Each row was made from one path, in order. Every step used is in the known rows, and no mark comes twice. Write each row's path.
Known rows:
A-K-H-V: [-0.478, -1.153, -1.118,  0.568,  0.338, -1.506, -0.209, -0.741, -1.366,
 -1.515, -0.486, -0.312, -0.129,  4.061, -1.080, -0.553, -1.661,  1.443,
  1.087,  0.220, -0.930,  1.898]
H-V-J: [-0.244, -0.278, -0.648, -0.292,  0.720, -1.559,  0.960, -1.855, -1.353,
 -2.107,  0.529,  0.739, -0.501,  1.338, -1.403,  0.524, -0.327,  2.251,
 -0.053,  1.942, -2.331,  0.914]
P-J-K: [-0.667,  0.413,  0.057, -0.441, -0.685, -1.147, -1.596, -2.538,  0.371,
  0.418,  0.537,  1.175,  0.082,  2.390, -0.259, -1.334, -0.011,  0.665,
 -0.535,  2.492, -1.796,  1.870]
M-H-V: [ 0.420, -1.059, -0.810, -0.659, -0.543, -2.241,  1.328, -0.469, -1.128,
 -2.215,  1.846,  0.430, -0.638,  1.271, -0.721,  0.461, -0.659,  1.194,
  0.113, -2.178, -1.286,  0.399]
J-K-H-S: [-0.580, -1.673,  0.144, -0.536,  0.635, -1.957, -1.020, -1.883, -0.582,
  0.727,  1.086, -0.868,  0.801,  4.135, -0.977, -0.908, -2.255,  0.677,
 -0.819, -1.307,  0.368,  1.982]
V-J-K-A-S-H-M: [-2.053, -1.533, -2.066,  1.349,  1.201, -0.701, -0.582, -1.914, -4.208,
 -0.406, -2.019,  0.873,  1.246,  4.557, -1.982, -0.803, -3.248,  2.369,
  1.124, -0.828, -2.936,  1.457]
M-H-V-J-K-A-S: [-1.219, -1.794, -1.158,  0.581,  0.494, -1.576, -0.927, -1.060, -2.906,
 -0.300, -2.034,  1.259,  0.890,  4.438, -1.446,  1.822, -4.328,  1.880,
 -0.141,  0.268, -1.723,  2.156]
M-H: [ 0.556, -0.252, -0.563, -0.593, -0.483, -1.954,  1.300, -0.455, -0.862,
 -0.992,  1.078,  0.710, -0.651,  0.780, -0.223, -0.421, -1.150,  0.366,
 -0.158, -2.111, -1.498,  0.102]
V-J-K-A: [-0.803,  0.388, -0.223,  0.185,  0.081, -0.742, -1.768, -2.232, -0.208,
  0.817, -2.690,  0.896,  0.771,  2.387, -0.647, -0.384, -2.825,  1.600,
 -0.161,  1.733, -1.714,  1.899]
K-A-S: [-1.540,  0.379, -1.703,  1.080,  0.276,  0.789, -1.833, -1.300, -1.726,
  1.610, -1.110,  1.287,  1.207,  1.679, -0.429,  1.556, -1.686,  1.181,
 -0.144, -0.982, -1.967,  1.667]
H-V-J-K-A-S: [-1.992, -1.093, -1.350,  0.739,  0.791, -0.184, -2.175, -2.091, -2.357,
  0.327, -2.278,  1.098,  1.426,  3.954, -1.647,  1.767, -2.981,  2.233,
 -0.064,  2.085, -1.778,  2.585]
K-A-S-H-M: [-1.655, -1.111, -2.568,  1.564,  0.649,  0.061, -0.140, -1.268, -4.038,
 -0.449, -0.123,  0.630,  1.058,  2.793, -1.420, -0.124, -1.344,  2.094,
  1.332, -4.004, -3.038,  0.839]
V-J-K: [-0.572, -0.073, -0.300, -0.564,  0.310, -1.400, -0.279, -2.142, -0.519,
 -0.311, -1.091,  0.727,  0.067,  2.100, -1.082, -1.153, -1.744,  0.887,
 -0.325,  3.081, -1.431,  1.372]
A-V-J-K-H-M: [-0.502, -1.819, -1.145,  0.685,  0.892, -1.554,  0.391, -2.274, -0.690,
 -0.950, -1.022,  0.197, -0.463,  3.790, -1.392, -2.059, -2.236,  2.478,
  1.071,  1.360, -1.979,  1.691]
M-H-S: [ 0.200, -0.431, -0.406, -0.636, -0.160, -2.713,  1.381, -0.430, -1.136,
 -1.562,  3.086, -0.049, -0.335,  1.945, -0.286,  0.914, -1.542, -0.162,
 -1.106, -2.685, -1.216,  0.711]
V-J: [-0.116,  0.704, -0.355, -0.205,  0.749, -1.287,  0.897, -1.774, -0.981,
 -0.793, -0.177,  1.021, -0.582,  0.653, -0.912, -0.272, -0.776,  1.469,
 -0.291,  2.057, -2.393,  0.698]
S-H-V-J: [-0.233, -0.623, -1.037, -0.407,  0.983, -1.827,  1.247, -1.976, -3.470,
 -2.341,  0.161,  0.819, -0.223,  2.685, -1.681,  0.356, -0.202,  2.887,
  0.926, -0.094, -2.400,  0.295]
K-H-S: [-0.145, -1.009,  0.009, -0.186,  1.014, -1.860,  0.163, -1.560, -1.101,
  0.111,  1.993, -0.465,  0.284,  2.725, -0.863, -0.189, -1.253,  1.135,
 -0.832, -2.126, -0.714,  1.370]
K-H-V-A: [-0.338, -1.607, -0.020, -0.112,  1.733, -1.242, -1.043, -1.908, -0.248,
 -0.654, -0.343, -1.012,  0.157,  3.500, -0.726,  0.874, -1.736,  2.142,
  0.672, -1.705, -0.306,  0.585]
K-A-S-H-V-J: [-1.522, -0.812, -1.895,  1.037,  1.464, -0.480, -0.672, -1.824, -5.044,
 -0.383, -1.816,  1.527,  1.167,  4.101, -1.691,  2.321, -1.856,  3.224,
  0.817, -0.917, -2.825,  1.361]
A-K: [-0.794,  0.984, -1.644,  0.342, -0.497, -0.785, -0.168, -0.603, -0.498,
 -1.242, -0.350,  0.300, -0.151,  2.210, -0.182, -0.435, -1.195, -0.328,
  0.574,  1.672, -1.802,  1.583]
K-H: [ 0.288, -0.736, -0.174, -0.093,  0.790, -1.151,  0.098, -1.517, -0.706,
  0.720,  0.032,  0.281, -0.094,  1.602, -0.761, -1.441, -0.915,  1.663,
  0.124, -1.525, -0.893,  0.721]

Which path is each row?
[-0.676, -0.465, -0.770,  0.523,  0.593, -1.966, -0.111, -0.750, -1.376,
 -0.769,  0.773, -0.649,  0.167,  4.777, -0.661, -0.095, -2.530,  0.088,
 -0.134, -0.334, -0.884,  2.143] => A-K-H-S
[-0.585, -0.486, -1.257,  0.084,  0.092, -2.377, -0.024,  0.066, -0.673,
 -3.284, -0.364, -0.794, -0.514,  4.581, -0.020,  1.939, -3.418, -0.177,
  1.032, -0.520, -1.196,  0.846] => M-H-V-A-K
[-1.208, -0.489, -2.247,  0.230,  0.817, -0.154,  0.129, -1.328, -4.247,
  0.221,  0.036,  1.163,  0.826,  2.713, -1.177,  0.624, -0.484,  1.137,
  0.748, -1.681, -1.846,  0.543] => A-S-H
[-1.146, -0.385, -0.405,  0.612,  1.564, -1.931, -1.265, -1.038, -0.626,
 -0.802, -0.268, -1.693,  0.331,  6.114, -0.107,  1.353, -3.866, -0.271,
  0.155, -0.480, -0.493,  1.842] => V-A-K-H-S
[-0.689,  0.365, -1.498, -0.309, -0.083, -0.726, -0.801, -2.351, -0.041,
 -0.201, -1.578,  1.261, -0.078,  2.800, -0.455,  0.333, -1.332,  1.251,
  0.350,  3.627, -1.647,  1.748] => A-V-J-K
[-0.308, -2.364, -0.252, -0.550,  0.385, -1.371, -0.961, -1.931, -0.629,
 -0.050, -0.229, -0.406,  0.533,  3.462, -1.463, -1.272, -1.336,  1.994,
  0.320, -0.616,  0.248,  1.703] => J-K-H-V
[-0.329, -0.172, -0.917,  0.671,  0.345, -1.225, -0.260, -0.634, -1.054,
 -0.201, -1.195,  0.110, -0.191,  3.537, -0.559, -1.422, -2.218,  0.577,
  0.856,  0.316, -1.072,  1.705] => A-K-H
[-0.920,  0.863,  0.147,  0.353, -0.838, -0.522, -3.143, -2.590,  0.647,
  1.592, -1.062,  1.235,  0.774,  2.746,  0.177, -0.620, -1.118,  1.315,
 -0.423,  1.145, -2.111,  2.350] => P-J-K-A
[ 0.178, -1.490,  0.118,  0.049,  1.608, -1.985,  0.861, -1.921, -1.918,
 -1.077, -0.244,  0.501, -0.463,  2.616, -1.779, -0.407, -1.277,  3.139,
  0.194,  0.717, -1.653,  1.167] => K-H-V-J
[-1.359,  0.237, -1.562,  0.308,  0.451, -1.005, -1.195, -1.024, -0.023,
 -2.548, -0.694, -0.996, -0.018,  4.114, -0.165,  1.829, -2.020,  0.219,
  1.099,  1.445, -1.208,  1.362] => H-V-A-K
[-0.532,  1.460, -1.456,  0.957,  0.076, -0.049, -1.266, -2.180, -0.343,
  0.484, -2.278,  1.819,  0.039,  1.902,  0.172,  1.883, -1.495,  2.390,
  0.500,  1.263, -2.916,  1.643] => K-A-V-J
[-1.909, -0.307, -1.589,  0.684, -0.039,  0.652, -3.013, -1.634, -1.215,
  2.130, -1.976,  0.814,  1.763,  2.879, -0.628,  0.773, -2.534,  0.653,
 -0.104, -0.024, -1.015,  2.432] => J-K-A-S
[-0.284,  1.083, -1.545,  0.137,  0.312, -0.649,  0.338, -2.106, -0.564,
 -0.777, -0.686,  1.594, -0.677,  1.476, -0.266,  1.127, -0.390,  1.675,
  0.320,  2.574, -2.664,  1.093] => A-V-J
[-0.640, -1.365, -1.017, -0.756,  0.698, -1.923,  0.184, -2.320, -3.015,
 -1.871, -0.773,  0.414,  0.401,  4.162, -1.848, -0.452, -1.158,  2.339,
  0.817,  0.808, -1.402,  0.821] => S-H-V-J-K
[-0.654, -1.144, -0.565, -0.058,  1.135, -1.835, -0.791, -2.547, -0.914,
  0.216, -0.490,  0.217,  0.287,  5.377, -0.880,  0.718, -2.679,  1.728,
 -0.361,  1.545, -0.822,  2.387] => A-V-J-K-H-S
[ 0.420, -0.892, -0.337, -0.423,  0.420, -2.858,  2.100, -0.856, -1.936,
 -2.839,  0.755,  0.942, -0.998,  1.693, -1.227,  0.584, -1.621,  1.874,
 -0.110,  0.092, -2.208,  0.494] => M-H-V-J
[-1.056, -1.525, -1.426,  0.016,  1.166, -1.329, -0.271, -0.615, -2.193,
 -1.624,  0.411, -0.021,  0.160,  3.618, -0.635,  3.198, -2.751,  0.710,
  0.235, -1.736, -1.175,  0.537] => M-H-V-A-S
[-0.715, -2.279,  0.042, -0.468,  1.321, -1.351, -2.149, -2.234,  0.203,
 -0.125, -1.247, -1.461,  0.673,  4.793, -0.872,  0.109, -2.623,  1.595,
  0.610, -0.756,  0.510,  1.308] => J-K-H-V-A
[-0.789, -0.150, -0.653,  0.697,  1.267, -1.175, -1.354, -1.027, -0.224,
 -0.287, -2.286, -0.877,  0.015,  4.928,  0.000, -0.052, -3.567,  0.284,
  1.073,  0.137, -0.726,  1.347] => V-A-K-H
[ 0.034, -1.604, -0.244, -0.843,  0.054, -2.928,  0.990, -1.166, -1.424,
 -2.271,  0.001,  0.538, -0.420,  3.049, -1.402, -0.204, -2.516,  1.465,
 -0.143,  1.039, -1.206,  1.111] => M-H-V-J-K
[-0.413, -0.933, -0.698,  0.788,  1.209, -2.199,  0.656, -1.111, -2.056,
 -1.987, -1.480,  0.280, -0.523,  4.534, -1.585, -0.372, -2.607,  2.117,
  0.923,  2.462, -1.781,  2.015] => A-K-H-V-J
[-1.989, -1.761, -2.280,  0.530,  0.165,  0.101, -2.528, -1.869, -3.826,
  0.658, -1.659,  0.660,  2.141,  4.958, -1.403,  1.414, -2.018,  2.096,
  1.011, -2.214, -1.019,  1.931] => J-K-A-S-H-V
[-1.060,  0.577, -1.876,  0.365, -1.125,  0.643, -3.098, -2.124,  0.934,
  1.574, -2.209,  0.871,  0.997,  2.815,  0.479,  0.991, -1.493,  1.077,
  0.689, -0.038, -1.090,  2.248] => J-K-A-V
[-1.817, -0.596, -1.633,  0.775,  1.087, -0.338, -1.826, -2.071, -4.163,
  1.362, -3.406,  1.563,  1.718,  4.828, -1.376,  0.711, -3.359,  2.068,
  0.592,  0.157, -1.919,  1.715] => V-J-K-A-S-H
[-1.207,  1.161, -1.365,  0.329,  0.361, -0.774, -1.279, -0.867,  0.295,
 -1.399, -1.392, -0.621, -0.079,  3.497,  0.368,  0.982, -2.510, -0.658,
  0.858,  1.465, -1.376,  1.114] => V-A-K
[-0.661, -0.922, -0.540, -0.657,  0.354, -1.583, -0.160, -2.178, -0.851,
 -1.610, -0.343,  0.310,  0.100,  2.561, -1.578, -0.279, -1.198,  1.779,
 -0.080,  2.909, -1.293,  1.628] => H-V-J-K
[-0.226, -1.249, -0.130, -0.085, -0.220, -2.366, -0.518, -1.212, -1.173,
 -1.075, -1.720,  0.805,  0.257,  3.422, -0.945,  0.550, -3.595,  2.071,
  0.013, -0.318, -1.455,  1.562] => M-H-V-J-K-A
[-1.800, -0.828, -1.728,  0.253,  1.448, -0.029, -1.467, -1.717, -1.573,
 -0.976,  0.149, -0.254,  0.774,  3.241, -0.805,  3.083, -1.446,  0.998,
  0.214,  0.206, -1.260,  0.977] => H-V-A-S
[-0.594,  1.254, -1.950,  0.721, -0.706,  0.649, -1.920, -1.867,  0.344,
  1.024, -1.254,  1.353,  0.399,  1.471,  0.654,  1.753, -0.561,  1.585,
  0.683, -0.980, -1.982,  1.631] => K-A-V
[-0.327, -0.872, -1.533, -0.571,  0.155, -1.177,  0.508, -1.613, -2.702,
 -1.812,  1.136,  0.282,  0.203,  2.314, -1.190,  0.191,  0.792,  2.109,
  1.061, -2.346, -1.492,  0.214] => S-H-V
[-1.688, -1.890, -1.919, -0.094,  1.318, -1.159, -0.236, -2.072, -4.819,
 -1.093, -1.101,  0.957,  1.025,  5.076, -2.331,  0.792, -1.753,  2.160,
  0.670,  1.406, -1.604,  1.463] => A-S-H-V-J-K
[-1.301, -1.423, -2.508,  0.123,  0.855, -0.370,  0.056, -1.458, -4.523,
 -1.035,  0.725,  0.829,  0.868,  3.306, -1.685,  1.460,  0.046,  1.887,
  0.956, -1.904, -1.675,  0.810] => A-S-H-V
[-1.015, -1.095, -1.154,  1.263,  1.308, -1.627, -0.046, -0.777, -0.333,
 -2.070, -0.867, -1.580, -0.434,  4.664, -0.572, -1.450, -3.369,  0.566,
  1.609, -0.742, -1.672,  1.038] => V-A-K-H-M
